Each row comes from the steps of one walk. Every step used is in the known rows, and no mark comes twice. Write the walk behind each row, first mark first.
In the rows, 128 means zero.
Known rows:
regif > duril > dete: [ 92 114 130 102 107 125 150 133 124 143 139 144 142 171 133 119 130 129
 137 104 124 128 123 146 110 138 164 131 139 145 153 134  96 116 125 117
 122 121 169 169  89 131 119 149 154 117 139 173 156 124 126  99]
senet > samiv > mimov: [181 141 151 125  81 146 150 141 118 133 154 131 174 122 100 157 127 130
 103 118 111 114 116 145 117 131  88 137 175 103 145 104  92 150 150  98
 103 110 183 104 115 125 116 102  92 171 131 141 167 129 165 148]
dete > regif > duril > keroz: [ 53 128 120  93 125 115 131 131 123 158 130 129 127 131 155 146 114  92
 128  95 126 119 114 143  85 176 194 121 132 131 176 170  93 137  67 175
 123 124 128 180 108 103  76 131  89  69 123 200 162  95 143  92]
keroz > duril: [115 128 152 114 117 143 156 121 138 126 119 123 127 120 106 127 136 140
 159 132 122  98 128 153 102 156 120 118 137 142 122 120 127 157 149 131
 140 138 152 122  90 126 137 142 131 121 115 104 130 112 132 148]
dete > regif: [ 88 149 137 119 141 117 147 130 122 143 126 142 160 129 114 123 125 115
 131 113 135 140 124 124 106 154 162 114 135 133 158 149 112 127  72 137
 120 134 117 148 115 110 106 135 109 103 111 152 142 111 139 124]
mimov > samiv > senet: [127 145 117 147 132 116 147 117 116 109  98 128 122 117 124 149 144 113
 103 119 132 140  94 132 136 129 113 148 157  99 134 130 132 150 105 106
  82 124 100 127  83  84 133 126 107 154 133 122 147 104 126 122]
matego > tapelem > keroz > vutof: [106 127 155 111 118 164  82 105 114  96 147  96  61 137 169  86 144 139
 151 125 150 169 111 103 108 165 142 146  80 140 112 153 158 146  94 132
 154 118  86 154 147 122 135 135 137 115 137 106 150 121 118 120]
samiv > tapelem > keroz > duril > regif: [ 94 184 181  94 167 181 101  97 112 155 135 104  48 153 144 118 130  94
 164 143 156 103 144 184 107 193 177 136 121 183 126 105 126 180 107 121
 126 133 152 143  73 122 167 166 113 125  95 128 148  53 120 107]
tapelem > keroz: [119 140 137 110 147 128 119 122 107 132 153 105  96 134 142 141 124 129
 126 117 147 123 151 142 134 153 135 133  96 116 118 120 149 123 119 138
 130 128 115 128 123 123 110 140 129 115 131 125 142 114 124 117]
vutof > keroz: [113 129 148 119 158 113  97 138 108 119 132 129 105 131 170 125 144 116
 126 133 154 116 125 140 126 125 135 127 115 117 124 124 126 154 160 156
 138 126 142 140 144 124 105 125 110 120 129 117 127 147 146 107]
matego > tapelem > keroz: [108 131 131 113 142 159  91 103 129 120 176  89  59 151 150  98 142 123
 143 144 148 158 146 126 127 159 156 140 103 122 104 132 148 129  98 146
 151 119  69 148 122 123 131 119 137 108 142 110 136 124 111 115]
matego > tapelem: [107 129 120 131 129 162  97 109 143 113 145 116  93 145 132  90 149 126
 146 155 129 166 120 120 111 136 144 136 131 135 112 140 124 136 114 143
 145 115  83 151 133 125 152 116 133 126 140 113 122 135 117 125]
vutof > keroz > duril > regif > dete > tapelem: [ 45 145 155  91 180 172 129 151 141 153 115 119 124 178 137  87 137  46
 160 102 156  72 118 184  54 176 170  94 169 132 182 157 113 203 150 158
 158 118 185 160 104 108  93 144 112  71  90 160 167 136 141  78]
duril > keroz > tapelem > dete: [ 78 120 147  72  77 151 118 135  94 116 102 114  72 134 126 175  98 117
 161 155 123 106  96 162  99 158 133 114  95 150 139 110 127 135 119 187
 133 139 181 140 115 156 118 158  84  62 142 172 126  91 130 110]
tapelem > dete > regif > duril: [ 45  96  99  91 142 139 186 165 116 170 143 161 165 162  67 132 107 123
 145 128 137 131 126  98  76 188 203  78 126 133 159 152  86 144  58 154
 151 115 183 200  71 127  87 161 135  73 117 184 178 138 141  96]
matego > tapelem > dete > duril > keroz > vutof: [ 70  93 127  85  99 183  77 114 114 118 125 108  35 141 166 131 113  92
 168 142 141 159  94 110  91 172 167 132  96 145 155 177 132 139  39 190
 164 126 158 179 144 145 107 143 104  88 168 144 157 123 134  75]
regif > dete: [ 91 115 100 109 127 125 152 139 143 131 126 125 143 148 120 115 140 108
 118 110 135 141 116 120 101 154 138 109 144 129 151 147 112 139 106 130
 136 112 139 132  90 107 113 127 141 111 107 168 152 151 128  99]
senet > samiv > tapelem > dete > duril: [111 114 119 120 151 218 150 125 106 126 177 130 110 167  90 124 106 129
 149 192 136 164 146 135 121 182 184 121 168 130 147 131  84 169  52 129
 128 106 223 149  73 154 119 126  92 161 173 160 173 129 150  94]
senet > samiv > tapelem: [151 146 136 143 137 196 131  93 122 114 154 122 117 135 119 113 123 143
 122 176 128 163 140 151 135 163 149 136 178 132 131 128  93 172 108 106
 113 107 163 127 107 127 158 109  87 180 147 130 148 110 145 124]
mimov > samiv > tapelem > dete > duril > keroz > vutof: [ 60 106 131  95 139 182  91 104  87  94  96 128  27 133 164 161  96  78
 147 130 144 148  69 119 120 177 171 153 118 133 145 163 125 165  34 155
 116 130 171 165  83 112 114 155  80 118 161 163 166  80 143  61]
dete > regif > duril: [ 64 129 117 109 138 131 158 147 127 155 152 143 176 140 109 112 127 120
 129 107 131 133 128 110  92 165 187 101 138 127 169 161  90 132  73 143
 133 113 138 179  85 111  89 138 130  84 108 179 170 117 143 106]
mimov > samiv > tapelem > keroz > duril > regif > dete: [ 50 153 152  93 177 176 141  97 118 134 107 101  57 170 130 118 139  77
 141 104 160 124 108 170  97 209 183 124 143 148 137 135 115 200 102 107
 117 113 137 150   8  70 130 159 115 101  62 176 180  59 117  68]
dete > tapelem > keroz > duril > regif: [ 84 165 172  95 148 176 125 122 127 163 142 115  98 167 125 113 112  74
 159  92 143  78 162 180  90 169 159 115 136 140 154 131 150 168 117 145
 147 134 147 144 118 124 115 163 124  87 112 123 153  82 118 114]
dete > regif > duril > keroz > vutof: [ 61 118 144  91  98 125 119 124 110 129 108 141 121 119 171 131 113  99
 135  77 136 128  90 121  76 182 178 124 112 147 184 186 102 137  58 169
 127 129 142 182 133 102  79 145  92  73 122 183 181  91 161  92]
matego > tapelem > keroz > duril: [ 88 128 154  98 144 180 115  96 134 108 156  95  61 148 128  95 146 133
 176 149 143 128 144 145  94 181 150 127 106 136  95 126 153 166 124 155
 160 117  94 145  90 117 148 136 138 102 127  85 137 108 116 131]
vutof > keroz > duril > dete: [ 98 129 194  83 136 121 133 117 101 122 108 142  94 157 160 122 146 114
 181 117 148  87 119 196 100 146 144 130 129 156 123 109 120 161 179 140
 134 148 193 145 105 132 115 157 125 105 121 112 139 132 151 117]
dete > duril > regif: [120 142 145 125 127 145 111 133 118 165 128 121 111 153 149 120 120  77
 143 106 141 105 132 133 120 124 160 131 141 143 177 144 112 122 100 132
 120 125 143 147 131 138  95 139 121  98 122 167 140 104 125  90]
keroz > duril > regif > dete > tapelem: [ 59 149 136  96 149 179 163 135 166 161 111 129 144 172 103  86 132  63
 155  95 132  88 126 165  57 172 160  95 180 140 184 154 115 177 109 137
 151 117 177 154  83 105 114 153 129  86  85 163 165 112 123  91]
vutof > keroz > duril > regif > dete: [ 69 130 166  92 153 142 137 146 122 155  99 117 103 161 149 107 155  70
 151  98 155  72 109 176  71 171 164  94 145 160 162 141  94 200 163 155
 141 127 198 147  91 113  98 149 110  76  64 162 165 134 151  88]

Which walk is each row?
[ 75 109  97 107 142 137 146 146 135 133 145 123 146 157 132 103 124  97
 128 105 138 137 133 110 106 146 150 114 145 108 167 167 109 123  81 140
 129 104 151 136  73 107  76 128 143  98 126 181 160 150 124  77]  regif > dete > duril
[ 57 130 147  74 128 157 129 130 113 134 162 141 124 184 161  93 114 116
 149  69 143 133 138 130  90 166 165 141 112 131 171 160 139 128  95 123
 142 114 168 180 122 128 106 170 159 106 159 157 191 116 120  88]  regif > duril > dete > tapelem > keroz > vutof
[ 98 119 167 105 150 136 125 142 121 108 119 131 110 124 150 116 149 122
 161 139 147  85 122 161 100 153 135 117 127 128 109 115 127 179 188 164
 143 132 177 137 110 126 120 133 118 106 110  96 133 137 157 126]  vutof > keroz > duril
[ 88 165 203  76 147 190 167  75  87 133 152 130  93 179 105 118 125 130
 185 132 143 140 157 202  97 229 212 129 161 172 152 111 100 178  53 111
 104 136 193 159  46 116 128 163  83 125 127 156 188  68 156 122]  senet > samiv > tapelem > keroz > duril > dete > regif
[ 86 155 128 126 182 156 109  90  98 102 145 112  55 141 162 136 127 115
 119 130 156 160 122 145 155 160 156 154 114 109  92 123 142 161  94 110
 103 113  87 131  65  85 143 131 107 143 128 132 146  77 111  92]  mimov > samiv > tapelem > keroz
[ 34 149 144  74  83 141 128 134 113 133 120 123 121 126 155 126 110 116
 147 111 124 111  95 148  62 166 179 111 120 135 183 156 103 131  97 177
 112 125 136 166  83 112  84 141  84  35 114 211 152  68 142  97]  dete > regif > duril > keroz > tapelem
[121 131 155 103 114 125 109 123  97 113 132 118  94 127 162 133 125 138
 148  98 152 129 124 110 127 154 126 141  80 134 128 142 156 134 113 134
 133 134 132 134 146 127 127 148 129 119 127 122 158 112 131 125]  tapelem > keroz > vutof
[ 84 131 147 104 117 152 161 135 143 163  88 122 126 154 102 111 136  86
 152 101 132  90 112 157  70 172 149  94 155 172 162 137 102 165 130 126
 138 130 173 141  76 113 115 149 130  84  68 169 164 108 128 103]  keroz > duril > regif > dete
[ 91 136 129 111 152 199 170 119  99 145 154 148 126 163  65 135 112 125
 152 188 139 166 138 135 105 216 206  99 167 144 151 134  75 179  37 134
 128 124 210 168  71 136 127 140  71 140 138 167 180 120 157 112]  senet > samiv > tapelem > dete > regif
[ 71 151 112 113 151 163 133 143 155 176 126 126 145 186 121  97 120  59
 125  88 140 119 129 145  80 156 164 107 168 130 193 169 111 152  87 126
 141 111 146 160 121 108 103 139 133  86 100 191 162 126 115  79]  duril > regif > dete > tapelem
[ 64 115 114  88 134 205 149 124 103 159 150 133  99 163 115 160  97 111
 138 167 131 150 121 158  78 238 232 106 169 140 172 157  57 186  22 167
 129 109 215 199  67 126  96 134  49 109 147 216 199  95 168  82]  senet > samiv > tapelem > dete > regif > duril > keroz
[ 66 109 105  92 125 132 116 130 130 135 123  99 102 147 175 139 107  71
 128  97 139 121 118 142 102 161 155 127 141 113 174 173 115 129  70 162
 120 117 143 140 107 107  60 126 102  78 136 200 159 120 139  57]  regif > dete > duril > keroz
[107 151 165  99 144 213 153 103 114 154 146  97  82 174 113 113 132 101
 152 137 151 116 145 192  88 240 189 112 173 172 157 127  82 212  99 114
 125 109 204 143  35 115 122 143  93 125  86 172 202  89 141  89]  senet > samiv > tapelem > keroz > duril > regif > dete
[ 89 125 111 106 176 168 120 126 119 130 135 133  81 154 103 132 121 115
 137 185 144 152 124 128 122 177 164 119 125 144 112 114 104 156  73 127
 145 123 170 152  90 138 170 151 120 151 141 132 140 124 121 101]  samiv > tapelem > dete
[ 79 133 158  90 130 164 155 108 141 125 122 146 130 173 107 100 121 106
 177 104 121 102 143 184  88 154 140 132 162 140 149 124 141 147 117 131
 136 143 172 151  95 128 140 162 149 112 140 122 145 114 120 127]  keroz > duril > dete > tapelem
[ 95 112 115 103 104 123 109 133 134 141 121 116 100 128 174 150 116 102
 126 111 122 114 114 152 105 148 156 130 128 124 148 147 111 133 123 160
 132 112 146 157 124 122  99 121 107  99 138 172 145 109 140  91]  regif > duril > keroz
[ 84 141 159  97 122 114 149 109 103 152 114 149 148 168 121 129 127 109
 150  92 135 142 121 155 107 151 181 122 135 148 173 138 112 103  73 127
 113 147 145 166 104 122 107 161 121  88 121 175 157 111 138 114]  duril > dete > regif
[ 61 126  95 109 156 157 153 141 161 137 144 127 154 168 114  90 120  96
 123 110 127 140 137 129  89 156 141 108 168  95 168 164 126 145  83 139
 151 105 136 142 105 100 106 124 136 107 131 163 155 149 116  92]  regif > dete > tapelem
[ 54 135 151  81 115 154 167 153  96 131 115 142 146 142  75 132 112 133
 175 147 135 128 108 117  76 173 169  84 103 145 160 122 115 130  80 159
 134 139 169 157  79 145 105 174 107  58 112 183 142 108 137 124]  keroz > tapelem > dete > regif
[ 96 139 126 119 123 135 128 139 130 168 102 126 130 164 123 118 135  79
 114  94 140 119 111 137 100 158 158 105 148 157 177 147  95 142 108 122
 129 117 155 143 113 120 110 141 129  93  80 199 162 121 119  91]  duril > regif > dete
[106 133 165  91 138 139 146 120 114 127 144 107  89 131 126 134 128 139
 165 121 140  92 149 156 115 175 131 122 106 133 108 112 151 152 145 142
 140 136 144 126  90 122 117 148 137 110 108 107 143 102 130 133]  tapelem > keroz > duril
[ 83 144 149  87  74 153  92 124 107 108 126 101  76 114 179 133  97 112
 154 121 124 106 108 163 106 125 136 139 112 129 163 143 138 116 107 174
 102 127 138 122 110 132  91 139  81  69 151 178 123  79 129  90]  dete > duril > keroz > tapelem
[ 62 149 145  85 136 157 118 142 123 158 131 120 111 175 157  90 118  63
 131  57 160 128 126 129  72 182 168 115 120 140 196 178 140 155  66 126
 144 120 146 158 142 111  91 160 132  78 105 178 191 116 118  75]  duril > regif > dete > tapelem > keroz > vutof
[112 154 187 110 144 136 104 134 106 147 101 126  92 136 158 120 147  82
 156 121 149  68 117 181  99 149 157 112 131 161 140 119 110 189 189 148
 141 140 183 146 124 134 119 146 100  88  89 120 140 111 149 112]  vutof > keroz > duril > regif
[ 99 146 122 140 175 160 113  95 121  91 116 122  86 131 134 120 132 120
 120 143 135 162  97 133 143 135 143 152 143 121 110 130 123 158 104 104
 101 119  94 133  68  87 158 125 109 159 126 139 131  94 117 104]  mimov > samiv > tapelem
[143 149 145 123 150 190 125  95 103 122 179 104  88 140 141 126 119 147
 126 163 143 162 160 162 137 185 166 144 145 128 117 115 116 171  92 120
 110 104 152 128 100 129 138 112  87 170 152 137 163 105 142 111]  senet > samiv > tapelem > keroz
[ 68 115 111 108 151 206 186 142 109 151 173 155 152 172  63 121 113 133
 145 180 133 168 133 127  78 230 223  94 175 139 166 146  49 187  40 137
 137  97 221 196  48 134 118 135  90 125 134 197 202 121 160 100]  senet > samiv > tapelem > dete > regif > duril
[  7 124 145  67 136 150 155 190  87 128 141 153 141 153 116 114 127 125
 171 155 152 111  99 123  56 180 195  74 104 124 169 141  86 159 117 190
 151 111 202 197  64 134  78 166 105  35 114 199 168 125 154  86]  vutof > keroz > tapelem > dete > regif > duril
[ 75  95 114  81 124 141 107 135 104 149 125 113  71 151 142 176  94  85
 145 139 139 105 125 147 120 157 164 120 111 123 154 143 128 126  66 179
 144 128 183 152 121 143  76 149  99  83 164 174 147 122 140  77]  tapelem > dete > duril > keroz
[ 78 114 101 122 189 173 135 113 109 106 119 138  73 147 100 152 120 116
 131 162 143 156  95 127 136 164 156 129 136 123 107 118 113 174  87 118
 120 120 145 153  60 106 155 149 109 149 135 148 143 101 121  99]  mimov > samiv > tapelem > dete
[ 49 147 185  67 136 156 134  83 108 134 139 119  77 186 122  96 142 113
 196 114 151 142 135 173  80 201 201 123 110 159 136 133 137 142  66 147
 147 139 118 181  62 114 130 171 136  65 114 136 163  87 127 124]  matego > tapelem > keroz > duril > dete > regif
[ 83 156 146  81 150 145 118 110 112 143 158 123 108 189 148 120 112  99
 141  93 148 128 163 170 120 144 161 146 127 115 149 128 157 118  93 124
 130 129 134 152 130 127 106 160 141 108 164 141 153 119 113 100]  duril > dete > tapelem > keroz
[ 91 121 132 108 142 162 127 150  99 182 120 133 106 171  99 145 102  75
 144 130 148 105 128 121 116 147 173 103 127 146 174 140 107 131  86 141
 138 136 198 164 113 165  83 165 123  91 132 175 156 116 132  81]  tapelem > dete > duril > regif
[ 32  92 106  78 126 137 153 145 108 173 128 138 113 156 122 171 102  95
 143 122 136 117 115 132  81 203 208  90 119 133 171 156  94 140  50 185
 143 124 183 199  95 126  70 152  90  56 131 202 176 117 150  78]  tapelem > dete > regif > duril > keroz
[ 74 140 190  83 119 133 175 107 112 141  99 153 143 157  96 128 131 113
 182  98 128 110 122 167  90 174 178 115 141 169 161 125 111 134  89 127
 114 157 169 162  71 116 114 172 124  87 106 150 156  90 139 131]  keroz > duril > dete > regif
[ 84 133 184  75 128 166 114  86 115 117 140 106  55 182 137 109 149 129
 185 129 143 136 140 173  99 175 166 138 112 158 106 113 145 141 112 139
 150 132 126 163  85 129 146 157 151  94 132 108 148 108 116 121]  matego > tapelem > keroz > duril > dete
[ 19  92 124  78  99 173 116 128 115 138 122 134  85 161 138 121 122  95
 165 128 143 162  82 101  52 214 211 105 101 155 173 192  94 153  29 191
 173 124 151 228 115 130 105 150 103  53 136 182 189 109 142  81]  matego > tapelem > dete > regif > duril > keroz > vutof
